Each row comes from the steps of one walk. Every step used is in the known rows, and no mark comes twice. Write the walk behind each row, first mark first.
Known rows:
d -> f -> z -> s -> h: -15 17 -7 -14 15 32 -4 26 -7 18 -5 -3 3 -3 2 3 -26 1 -35 -2 13 31 -4 11
 25 6 19 -7 -25 -5 -34 22 -6
l -> s -> z: 6 3 -1 9 -17 27 -2 16 14 -22 -8 22 -16 -34 -18 13 2 15 -37 14 9 -3 20 8
 -1 3 25 7 -36 5 -15 -7 -15
z -> f -> y -> g: 5 -13 -3 18 -14 9 4 12 -10 35 7 -16 -9 2 -34 -5 -2 3 -4 -18 36 -29 -10
 -10 0 14 -1 -5 -15 -33 8 -26 -5
l -> s -> h -> z: 13 11 -50 2 12 2 -6 25 7 -42 36 -14 19 -33 10 13 13 -14 -18 -5 12 0 4
 -30 5 0 25 -14 -2 -1 -16 3 16
r -> f -> z -> s -> h -> d: 8 10 -20 23 1 45 19 60 13 30 9 -22 -17 11 19 5 12 -4 -19 11 -5 50 -25 -4
 31 -11 52 -26 -8 0 -4 54 -28
z -> s -> h -> d -> f: 3 -23 -2 -3 24 -7 -25 7 1 -2 23 -31 6 2 1 -27 4 -25 -36 8 17 15 -13 2 18
 16 23 -23 -30 -27 -7 28 -9
f -> s: -27 2 -5 -2 -5 0 13 -20 6 11 -18 4 -21 13 -3 -1 30 -17 1 -3 14 -5 -8 22
 3 11 -2 -4 -15 -17 -1 8 2
g -> y -> f -> z -> s: -50 29 -32 28 -14 37 19 4 25 24 -42 33 -31 -5 -21 -36 7 -7 -16 3 -15 29
 -6 -20 16 -23 20 3 -27 -14 -32 13 -28
y -> f: -13 -1 1 5 -22 -7 -6 1 4 14 -17 10 -9 8 -12 -22 -8 3 -13 10 -27 -4 0 -28
 -12 -8 4 10 -10 -31 -8 8 -12
r -> f -> y: -8 0 4 -1 -9 22 9 18 -5 35 0 -9 -38 9 -28 9 -2 15 -3 8 -17 0 -12 16 -18
 -9 -2 13 -23 13 -11 15 -14
l -> s -> z -> f: 10 -13 23 10 -20 40 -19 28 15 -2 -6 21 3 -29 -27 4 3 31 -15 22 16 -12 30
 3 -22 14 26 9 -32 -33 3 -15 -12
d -> r -> h: -4 -8 -12 -34 19 -17 -24 -9 -7 -9 20 -20 2 -6 14 -17 -8 9 0 -9 -13 0 -8
 5 1 -8 -19 -15 -12 -4 -35 19 3
l -> s -> h: 2 12 -27 -2 18 -16 -12 34 -1 -16 15 2 4 -23 -6 17 10 5 -23 8 2 -1 21 -18
 17 6 20 0 -16 15 -25 13 12
f -> z -> s -> h -> d -> r: 15 0 -45 31 9 22 2 17 30 8 10 -43 -6 -2 47 -28 4 -8 -19 -13 0 44 -19 -14
 37 -5 45 -28 -20 -23 -28 45 -20
d -> f: 5 -12 17 -18 18 10 -24 -11 0 6 0 1 4 16 -16 -11 -30 -3 -4 7 1 -8 -14 16
 -20 13 -17 8 -22 -15 -10 -8 -3
d -> z: 13 -10 -21 -23 2 -3 17 -16 4 25 -16 -18 -10 19 3 3 -15 -8 -3 19 10 13 0
 3 -7 17 -13 8 -8 -13 -12 -11 -13
s -> h -> d -> z -> f -> y: 5 -45 -15 1 8 -24 10 14 12 58 21 -73 -21 33 -5 -19 -6 -5 3 -9 36 -1 6
 -21 -8 40 13 0 -13 -69 5 -1 -9
s -> f -> z: -13 24 -5 11 -17 40 33 34 10 14 -19 1 -21 19 -8 18 -23 -4 -9 -18 -15 33
 -28 6 -6 -23 36 7 -11 -5 -11 19 -37
z -> s: -7 9 -1 7 -15 12 2 -2 0 -8 -13 5 -1 -19 -1 -5 23 -6 -22 17 -1 10 10 -2
 18 -10 9 -11 -15 5 -10 19 -16
s -> z -> f -> y: -22 -31 29 5 -33 23 2 16 4 27 -8 -16 -21 -15 -35 -6 -6 31 -8 -15 26 -10
 21 16 -31 26 9 13 -24 -48 11 -16 -4
y -> f -> s -> h: -53 -2 -15 -12 -5 -35 11 2 -6 24 -22 5 -18 16 -16 -17 23 -12 -24 -1 -8 6
 -3 -13 -1 15 6 2 -10 -45 -17 25 13
d -> r -> h -> z -> s -> f: -13 0 -34 -25 -12 24 -3 -6 -3 -45 13 -28 13 -25 4 -30 16 -31 -30 -5 -22
 28 -30 -6 -9 -37 16 -28 -25 -19 -44 42 -36
g -> y: -30 -2 -23 3 29 -5 0 -10 12 1 -14 16 -6 -2 -25 -23 8 -8 13 -13 5 5 -8 9
 -1 1 -2 7 -6 9 -6 -16 3
y -> g: 22 2 -24 10 1 0 9 7 -10 3 0 6 4 0 -9 8 -5 -14 -17 -11 23 -10 -25 -7 23 0
 2 -17 3 4 0 -23 -4
g -> y -> f -> z -> s -> h: -62 27 -48 13 8 11 20 25 13 26 -33 21 -16 -11 -17 -30 4 -5 -26 -10 -14
 41 -4 -27 28 -10 33 -3 -19 -15 -35 23 -6
l -> s: 16 14 -8 12 -7 13 -14 8 14 -12 3 13 -9 -18 -7 12 12 2 -8 16 -1 -15 13
 -11 8 -9 11 4 -29 12 -15 4 -9
h -> z -> s: 6 8 -29 8 -21 29 7 -10 5 -35 5 -13 15 -31 12 -10 24 -28 -16 4 7 13 -3
 -19 9 -15 8 -19 1 -5 3 13 -10
h -> z -> f: 7 -15 -1 10 -10 30 -10 9 9 -9 18 -16 35 1 10 -18 -1 -8 25 -3 17 -7 -5
 -19 -26 3 4 -2 19 -56 23 -14 2
f -> z -> s: -5 32 -11 21 -24 54 18 16 13 12 -15 6 -16 -6 15 6 8 -2 -16 -2 7 25 4 -3
 32 -19 25 -11 -16 10 -17 23 -22
z -> f -> y: -14 -14 24 11 -17 9 -4 8 2 33 6 -20 -14 5 -24 -13 4 22 17 -9 12 -21 22
 -6 -19 11 -2 11 -17 -39 6 -7 2
s -> z -> f -> y -> g: -4 -27 8 16 -29 26 14 17 -10 26 -11 -9 -12 -16 -46 -1 -15 17 -30 -23 44
 -18 -3 10 -9 22 8 0 -24 -41 10 -41 -8
y -> f -> z: -14 22 -7 18 -31 26 17 20 15 32 -20 12 -22 14 3 -7 -26 10 -7 -2 -22 17
 -9 -28 0 -16 19 7 -8 -27 -16 14 -21
d -> h -> z -> s: -25 -1 -16 12 -9 24 3 -7 3 -49 20 -9 8 -30 41 -7 7 -20 -7 9 14 13 -14
 -12 26 -8 29 -37 2 11 4 4 3

Write each row's walk:
-11 15 -24 20 -34 13 34 7 -11 6 -22 -6 -34 -16 -53 2 22 -30 -61 -10 8 7
 -32 -2 17 -24 30 -16 -46 9 -25 11 -47 => z -> s -> f -> y -> g
7 2 -23 -13 -7 11 18 -16 3 19 -28 -10 -15 -1 0 -6 2 -14 -24 36 8 23 12
 -3 12 5 -7 -5 -21 -4 -23 10 -26 => d -> z -> s
-34 -12 4 -2 -21 20 27 -12 2 4 -32 5 -30 -4 -17 4 20 -5 -25 -8 29 5 -6
 42 -4 20 7 -1 -25 -23 2 -3 0 => f -> s -> z
-18 6 -17 -7 10 -12 5 17 -15 -3 -1 -8 11 -25 -1 -3 21 -4 -36 5 5 26 18
 -8 29 2 21 -16 -4 11 -15 26 8 => z -> s -> h
36 -39 -27 21 -10 0 19 -3 13 54 10 -54 -30 37 -11 -16 -6 -20 5 -7 51 -20
 -25 -23 4 30 6 -15 -23 -64 16 -27 -37 => h -> d -> z -> f -> y -> g
-36 7 -1 8 -37 17 24 0 1 6 -19 -15 -36 -15 -45 -4 23 -14 -42 0 -11 14 -3
 6 -7 -23 26 -2 -48 3 -26 32 -42 => z -> s -> f -> y
-20 30 -8 21 -42 41 20 19 15 26 -33 16 -22 -5 2 -13 -3 2 -30 14 -21 24 5
 -34 17 -26 26 -5 -24 -24 -28 34 -33 => y -> f -> z -> s
31 -27 -18 27 9 -1 -20 -22 35 -3 15 -32 -8 13 36 -39 -4 -9 10 -5 -11 8
 -28 -5 1 -2 11 -10 -18 -32 -5 8 -18 => h -> d -> r
-78 -16 -17 3 -10 3 26 -27 19 20 -61 36 -42 -5 -49 -40 26 -12 -23 -6 2
 10 -14 26 -20 17 6 12 -38 -47 -12 -12 -5 => g -> y -> f -> s -> z
6 10 12 -7 5 45 -9 9 8 23 -6 4 -9 25 4 4 -47 5 -3 -11 7 9 -22 19 -1 2 -4
 9 -23 -14 -20 -5 -14 => d -> f -> z
24 -16 -27 10 -10 2 14 -20 23 14 -8 -34 -21 14 19 -21 15 -33 -17 29 14
 21 -6 -12 19 6 15 -21 -22 -27 -3 14 -42 => h -> d -> z -> s
-7 -28 33 3 -15 29 -2 22 0 10 -10 7 9 -11 -21 -9 -9 27 -6 3 20 3 16 16
 -29 23 16 9 -5 -46 22 -19 -2 => s -> z -> f
7 1 -27 14 -13 -2 18 0 -11 14 5 -17 -26 -5 -24 6 -1 -12 -24 -27 24 -22
 -22 -6 18 4 -5 -12 -18 8 -8 -21 -6 => f -> y -> g
-26 -12 18 3 -11 13 -1 -9 3 32 -20 8 -5 22 -11 -9 28 -4 24 7 23 -17 3 16
 -14 23 2 4 -8 -54 15 1 6 => z -> f -> s
-1 -31 -38 -19 24 -7 31 12 9 59 -12 -38 -39 52 0 3 17 -30 -4 27 15 29
 -34 23 -2 33 8 -7 -12 -38 1 27 -19 => r -> f -> s -> h -> d -> z
5 -12 -37 -31 9 5 -22 -15 -3 -37 39 -42 20 -14 32 -23 -3 -14 6 -19 -2 -2
 -22 -11 -7 -16 -17 -23 4 -19 -28 8 7 => d -> r -> h -> z
-6 -3 -23 -33 -5 -3 -1 1 -15 -38 43 -32 18 -15 15 3 12 -24 5 -25 16 -8
 -16 -17 3 -14 -13 -24 18 -12 0 5 14 => r -> h -> z
-42 21 -29 17 -2 23 18 8 27 33 -33 31 -31 15 -15 -29 -17 1 5 -13 -17 22
 -18 -18 -1 -11 15 14 -11 -21 -21 -5 -14 => g -> y -> f -> z
7 -20 -18 10 19 -30 -3 19 4 -1 31 -35 5 11 18 -9 11 -14 -9 -17 15 12 -10
 -14 18 15 26 -17 11 -21 13 16 7 => s -> h -> d
-38 -15 5 -11 12 -11 5 17 -10 31 -5 -4 7 15 -13 -3 26 -4 9 -5 27 -3 12
 12 -6 38 8 -3 3 -59 8 10 24 => z -> f -> s -> h
20 -4 -28 19 18 -22 -13 27 22 -19 38 -16 -1 -9 11 2 23 -14 -15 1 12 -1 3
 -25 24 8 41 -14 -19 -5 -4 18 -1 => l -> s -> h -> d
1 10 -33 29 0 19 20 35 17 7 15 -32 -12 1 32 -3 16 -17 -21 -16 19 38 -9
 -22 48 -6 51 -28 -4 -12 -5 38 -13 => f -> z -> s -> h -> d
-48 -14 4 -4 -44 7 23 -12 6 21 -49 20 -39 -1 -30 -17 17 0 -38 8 -2 4 -5
 14 -19 14 9 9 -32 -54 -5 4 -14 => y -> f -> s -> z
-21 12 1 6 -19 18 16 10 -3 -10 -25 8 -8 -11 -27 -1 19 -18 -32 15 -18 31
 -9 6 -3 -25 33 -6 -30 3 -14 30 -44 => z -> s -> f
-54 -1 -12 17 -33 25 23 -4 -2 -35 13 -26 -30 -26 -2 -3 7 -27 -27 -10 0
 14 -31 -2 4 -22 47 -23 -36 4 -15 18 -29 => d -> h -> z -> s -> f -> y
12 -30 -25 3 24 -23 -7 8 -10 15 35 -51 -17 18 -22 -16 -18 -27 -40 -38 39
 -20 -48 -4 22 28 8 -23 -32 -31 -8 -17 -5 => s -> h -> d -> f -> y -> g
-21 -15 -27 -17 37 8 -2 10 -3 34 -17 -6 -14 21 0 -11 14 5 -6 17 -22 27
 -33 40 -10 11 -1 1 -21 -17 -29 33 3 => d -> r -> f -> s -> h
-44 2 -2 0 -31 -10 12 -20 8 28 -36 15 -32 21 -20 -22 23 -13 -10 12 -11
 -8 -9 -8 -9 2 -3 5 -24 -47 -9 16 -10 => y -> f -> s
-16 -14 -6 6 -17 31 4 -14 10 4 1 -14 12 14 3 -16 28 -22 28 -8 31 -16 -10
 4 -26 13 1 -6 3 -72 24 -6 5 => h -> z -> f -> s
3 19 -34 4 17 57 3 47 4 35 -15 -8 -8 -4 17 -4 -14 23 -23 19 -31 60 -18
 12 17 -17 30 -4 -15 8 -50 50 -21 => d -> r -> f -> z -> s -> h
-25 -3 -42 -19 12 18 22 22 -9 4 5 -18 0 7 -2 11 25 -23 -4 1 6 17 -35 19
 -12 8 9 -9 13 -22 2 20 13 => r -> f -> s -> h -> z
11 -14 -9 0 25 14 -9 31 15 21 28 -33 -6 32 19 -9 -37 -10 -7 -29 19 19
 -32 0 12 19 25 -13 -14 -34 -8 13 -5 => s -> h -> d -> f -> z
-80 -3 -41 -9 25 -38 15 -9 3 28 -37 18 -24 13 -40 -37 30 -19 -11 -13 -3
 11 -14 -1 -1 22 4 8 -18 -37 -23 6 18 => g -> y -> f -> s -> h
-12 19 -5 15 -28 12 9 15 12 -2 -3 1 -42 -15 -50 17 11 -4 -31 -1 -14 -11
 0 -4 -17 -20 31 17 -63 11 -34 19 -35 => l -> s -> f -> y
-43 -1 -41 -9 -11 -18 19 -4 -3 -4 -6 -14 -2 3 -1 -21 26 -30 -21 -8 0 4
 -21 -27 -10 6 6 -7 3 -61 -8 19 18 => y -> f -> s -> h -> z
9 -15 -23 -30 -7 -15 8 -12 2 8 16 -46 -21 12 22 -12 28 -36 -15 16 24 13
 0 -13 31 1 -1 -38 -19 -19 -14 29 -31 => r -> h -> d -> z -> s
-18 -12 -13 3 2 9 -1 -4 -3 -44 29 -13 7 -11 42 1 -15 -17 19 -8 15 -1 -27
 -8 8 1 17 -25 11 6 11 -14 14 => d -> h -> z
-71 -2 -26 4 3 -11 15 -30 18 24 -47 33 -37 20 -39 -42 30 -21 3 -2 -6 -5
 -19 7 -9 7 -4 11 -30 -40 -16 -1 -3 => g -> y -> f -> s
-31 -1 -13 -19 21 1 18 29 -15 36 -16 -1 -18 20 -18 14 21 -2 -9 15 -1 17
 -20 34 -3 17 8 0 -3 -8 -10 29 10 => r -> f -> s -> h
15 1 5 20 -12 53 -9 1 27 17 4 -17 -21 20 20 -18 -15 -18 -13 0 11 19 -29
 4 25 -3 26 -18 -39 -28 -10 20 -38 => h -> d -> f -> z -> s
-74 -9 -64 -4 18 -21 18 -19 9 -2 -17 0 -8 1 -23 -45 33 -39 -6 -22 8 11
 -29 -15 -9 10 2 -3 -3 -56 -12 -1 20 => g -> y -> f -> s -> h -> z
-13 -24 -4 -2 4 -12 -16 -2 3 11 25 -49 -22 0 -16 -27 4 -19 -42 -13 21 -2
 -10 -2 18 19 15 -17 -49 -26 -20 23 -12 => z -> s -> h -> d -> f -> y
-6 -1 -33 -26 17 -15 19 3 -12 21 -17 -25 -1 -6 0 2 4 -10 -38 23 16 36 18
 -7 23 17 2 -10 -8 -3 -29 18 -8 => d -> z -> s -> h
-35 -19 -20 10 -9 -41 11 2 15 23 -3 -18 -24 28 2 -30 31 -28 -18 -5 2 -1
 -21 -24 8 18 26 -11 -15 -66 4 33 1 => y -> f -> s -> h -> d
